Each row was made from one path, in order. Every step used is in the known rows, and no mark comes twice. Write each row's path.
Known rows:
gopa, vodim: 2.032,0.441,-1.282,4.556,-2.807,-0.031,1.896,4.770,1.981,-1.913,3.730,-2.471,-2.167,2.611,-1.725,-1.347,-0.913,0.704,-0.535,0.959,-0.800
patisik, liva, vodim, gopa: 1.999,-1.670,1.010,0.073,0.095,-0.037,3.962,0.647,4.520,-0.253,-0.113,-4.839,-1.739,-2.555,0.610,-1.473,-0.651,3.041,0.881,0.886,-1.230
vodim, vuvem, bovun, liva: -2.368,2.094,1.434,-1.589,-0.352,-2.608,0.900,1.316,4.453,1.631,-1.568,-7.403,2.409,0.559,5.943,3.289,-1.763,0.399,1.193,2.266,1.004
vuvem, bovun: 0.035,0.352,1.494,1.910,-1.729,-0.173,2.490,3.725,4.211,1.335,0.088,-3.344,-1.383,0.883,4.356,3.217,-1.284,0.819,1.861,0.091,2.191
patisik, liva: 2.148,-0.208,3.181,1.505,0.087,0.981,2.325,0.976,4.013,-0.481,0.451,-3.622,-0.674,-1.910,0.806,-0.268,0.183,3.435,0.677,1.958,-1.407
vuvem, bovun, pomi, lubi: -1.418,-0.091,1.246,3.018,-1.857,-2.971,-0.330,5.539,3.105,1.267,0.570,-3.657,-1.743,0.983,3.994,-1.111,-1.328,2.133,0.936,0.433,4.628
liva, vodim, pomi: -1.110,-3.824,-4.663,-0.023,0.950,0.759,4.790,-0.110,2.055,1.020,-1.066,-4.084,-1.330,1.098,-0.213,-0.023,-2.858,1.445,-1.564,-0.611,0.251
bovun, liva, vodim, gopa, patisik, pomi: -0.016,0.106,-1.463,1.298,1.103,-3.899,5.518,2.866,4.718,-0.975,0.554,-6.110,-2.533,-2.583,0.541,-0.422,-1.728,0.266,-2.102,0.754,0.590
liva, vodim: -1.205,-3.920,-4.092,-1.083,-0.480,-0.119,5.035,1.259,1.984,-0.941,1.603,-3.433,-2.514,0.539,0.137,0.062,-3.855,1.659,0.450,-0.838,1.934
vodim, vuvem, bovun, pomi: -2.161,1.476,1.423,-1.230,-1.605,-2.562,-0.655,2.182,2.469,1.412,-1.454,-5.587,2.537,1.353,5.551,0.698,-3.079,0.974,0.866,1.145,2.859
lubi, pomi: 2.484,-0.642,0.659,2.009,-1.766,0.539,1.334,4.281,-2.985,0.001,2.143,-2.688,-1.237,-0.966,-0.855,0.186,1.652,2.432,-1.463,-0.512,3.336
bovun, pomi: 0.223,-0.174,0.106,1.978,-2.370,-2.173,0.429,4.139,0.311,-0.676,1.700,-0.882,-0.845,0.167,-0.200,-3.765,-3.213,2.591,-1.567,-0.203,3.780
liva, vodim, gopa: -0.396,-1.819,-3.302,-0.816,-2.158,-0.195,4.447,0.336,1.738,-0.592,1.215,-3.421,-1.758,-1.220,-0.055,-2.289,-2.138,0.709,0.403,-1.668,1.039
pomi, lubi: -3.534,0.125,-1.562,2.033,-1.674,0.092,-0.919,-0.135,-0.211,-1.101,3.641,-3.669,-0.195,-0.222,-0.100,-4.991,2.324,1.916,0.781,0.712,1.435
liva, vodim, vuvem, bovun, pomi: -2.670,-2.985,-2.926,-2.780,-0.107,-2.624,3.001,2.135,2.928,0.629,-0.887,-6.045,-0.498,1.567,3.776,0.825,-5.436,1.520,0.885,0.102,3.390
patisik, gopa, bovun, pomi: 2.133,-0.421,-0.310,0.614,-1.942,-3.258,-1.257,4.581,2.006,0.577,3.898,-1.164,0.958,-3.916,4.462,-5.082,-1.458,4.623,0.471,0.461,4.015
vodim, gopa, patisik, liva: 2.141,4.312,3.850,4.576,-4.252,-0.845,2.396,0.882,2.745,-1.739,0.323,-2.996,-1.282,-3.081,-0.051,-3.565,1.055,-1.308,-1.223,-1.356,-1.613
vuvem, bovun, pomi: 0.323,-0.023,1.859,2.479,-2.076,-2.483,1.152,5.919,3.722,1.414,-0.351,-2.721,-1.782,0.978,4.109,1.027,-2.940,1.790,0.567,0.149,4.166
liva, vodim, gopa, patisik, pomi: -0.040,-0.970,-2.797,1.460,-1.193,-1.297,4.850,1.474,1.896,-1.596,0.849,-3.928,-2.594,-1.408,-0.057,-3.302,-2.715,-0.741,-1.141,-2.270,1.339
gopa, bovun, pomi: 0.618,-0.936,-1.372,3.408,-0.775,-3.071,-1.654,4.702,1.273,-0.465,-0.931,-0.007,-0.773,-0.089,2.237,-2.594,-2.504,3.020,-1.386,-0.545,5.487

Which path is each row?
1.035,-0.344,2.427,4.337,-0.720,-2.151,5.008,2.854,4.390,-2.852,0.116,-4.084,-4.376,-0.489,-0.019,0.237,-3.099,-0.071,-1.716,-0.300,-0.372 | gopa, patisik, liva, vodim
2.082,1.537,0.607,0.236,-2.337,-3.305,0.722,4.958,4.534,0.691,5.420,-5.850,1.174,-1.977,4.446,-2.049,-0.720,2.714,1.382,3.019,-0.435 | patisik, gopa, vodim, vuvem, bovun, liva
1.160,3.130,0.148,2.658,-2.368,-1.898,0.437,1.329,2.678,-0.021,-0.655,-2.366,0.244,-3.262,1.922,-2.766,1.802,0.507,-0.657,-0.565,1.258 | vodim, gopa, bovun, liva
-1.185,-0.956,-2.065,3.970,-0.638,-3.599,-3.199,4.187,0.648,-0.512,-0.211,-1.018,-0.924,-0.139,2.144,-4.772,-0.765,3.456,-0.905,-0.057,5.965 | gopa, bovun, pomi, lubi
-1.119,0.081,-1.867,1.615,1.362,-4.350,4.442,2.487,4.234,-1.118,1.133,-6.891,-2.578,-2.621,0.451,-1.954,-0.608,0.573,-1.692,1.135,0.799 | bovun, liva, vodim, gopa, patisik, pomi, lubi
0.684,-0.899,-1.404,-1.629,0.067,-4.064,0.548,2.975,4.030,0.890,2.900,-4.566,1.243,-4.236,5.676,-2.182,-1.326,4.072,0.856,1.757,2.489 | patisik, gopa, bovun, liva, vodim, vuvem
-1.119,-1.587,-2.970,0.438,1.933,-4.102,1.385,2.760,4.202,-0.079,-2.109,-4.422,-0.893,-0.608,3.691,1.490,-2.289,2.271,-0.744,1.242,3.536 | gopa, bovun, liva, vodim, vuvem
2.135,0.618,-1.858,5.761,-1.443,0.860,1.765,3.463,2.097,0.037,0.899,-3.166,-0.954,2.933,-2.247,-1.495,0.146,0.517,-2.365,1.257,-2.357 | gopa, vodim, pomi
-2.801,-2.891,-3.119,-3.071,-0.013,-1.491,3.608,1.000,3.146,0.616,-0.578,-6.327,-0.422,1.534,4.070,2.007,-4.617,1.084,1.551,0.163,2.381 | liva, vodim, vuvem, bovun
0.248,0.277,0.793,2.503,0.830,-3.834,4.887,5.361,6.770,1.054,-1.215,-6.598,-3.217,-1.001,4.521,2.951,-1.939,-0.152,-0.063,0.649,1.961 | vuvem, bovun, liva, vodim, gopa, patisik, pomi
-2.123,-1.310,-2.088,-2.213,1.510,-3.714,4.625,1.482,4.547,-0.148,0.173,-7.217,-0.660,-0.684,1.856,2.207,-3.021,1.590,-0.649,2.350,0.735 | bovun, liva, vodim, vuvem
-0.780,-2.667,0.899,-0.822,1.651,-2.395,1.558,1.909,4.969,0.402,-1.195,-7.257,-0.980,-0.613,3.179,-1.104,-2.146,4.026,1.390,2.450,0.983 | patisik, liva, vodim, vuvem, bovun, pomi, lubi
1.609,-1.387,-1.620,-0.586,-0.015,-3.721,1.376,3.824,4.214,0.671,3.679,-3.504,-0.100,-4.598,4.742,-2.241,-1.182,4.229,0.760,1.382,2.500 | patisik, gopa, bovun, liva, vodim
3.244,0.593,-0.637,2.310,-2.349,-0.566,1.034,3.654,2.675,0.879,5.317,-3.331,0.760,-1.933,1.345,-4.247,0.325,2.807,-0.292,1.665,-1.652 | patisik, gopa, vodim, pomi
-1.399,-2.455,-4.350,0.584,-1.426,-2.527,1.521,1.798,1.414,-0.427,0.221,-3.236,-2.138,-1.147,0.879,-4.794,-1.812,1.756,-0.129,-1.523,3.664 | liva, vodim, gopa, bovun, pomi, lubi
1.115,-0.135,1.999,4.923,-0.010,-1.904,4.813,2.268,4.461,-1.974,-1.109,-4.448,-3.671,-0.298,-0.210,0.222,-2.600,-0.199,-2.546,-0.329,-1.170 | gopa, patisik, liva, vodim, pomi
-0.389,-0.481,-1.741,-0.310,0.006,-3.219,5.293,2.027,4.658,-0.247,0.874,-5.755,-2.071,-2.228,0.416,0.510,-1.294,1.189,-0.988,1.237,0.351 | bovun, liva, vodim, gopa
0.419,4.503,1.124,5.109,-3.227,-0.823,0.975,0.876,0.481,-2.074,1.551,-3.198,-0.341,-2.890,-0.084,-6.866,1.815,-1.960,-1.815,-1.926,0.093 | vodim, gopa, patisik, pomi, lubi
-0.288,-2.244,-4.053,-0.006,-1.408,-1.064,3.210,1.081,2.112,-0.463,-0.116,-2.890,-1.972,-1.188,1.032,-2.194,-2.100,1.057,0.314,-1.814,2.334 | liva, vodim, gopa, bovun
0.553,0.486,-2.598,6.184,-1.349,0.348,0.164,2.905,1.530,-0.153,1.880,-4.183,-0.842,3.013,-2.319,-3.624,1.684,0.929,-2.074,1.651,-1.951 | gopa, vodim, pomi, lubi
0.493,-1.260,-2.380,0.273,0.687,-3.669,0.177,2.819,3.877,1.608,2.831,-4.405,0.538,-4.357,4.500,-3.833,0.500,4.431,0.100,1.792,2.007 | patisik, gopa, bovun, liva, vodim, pomi, lubi
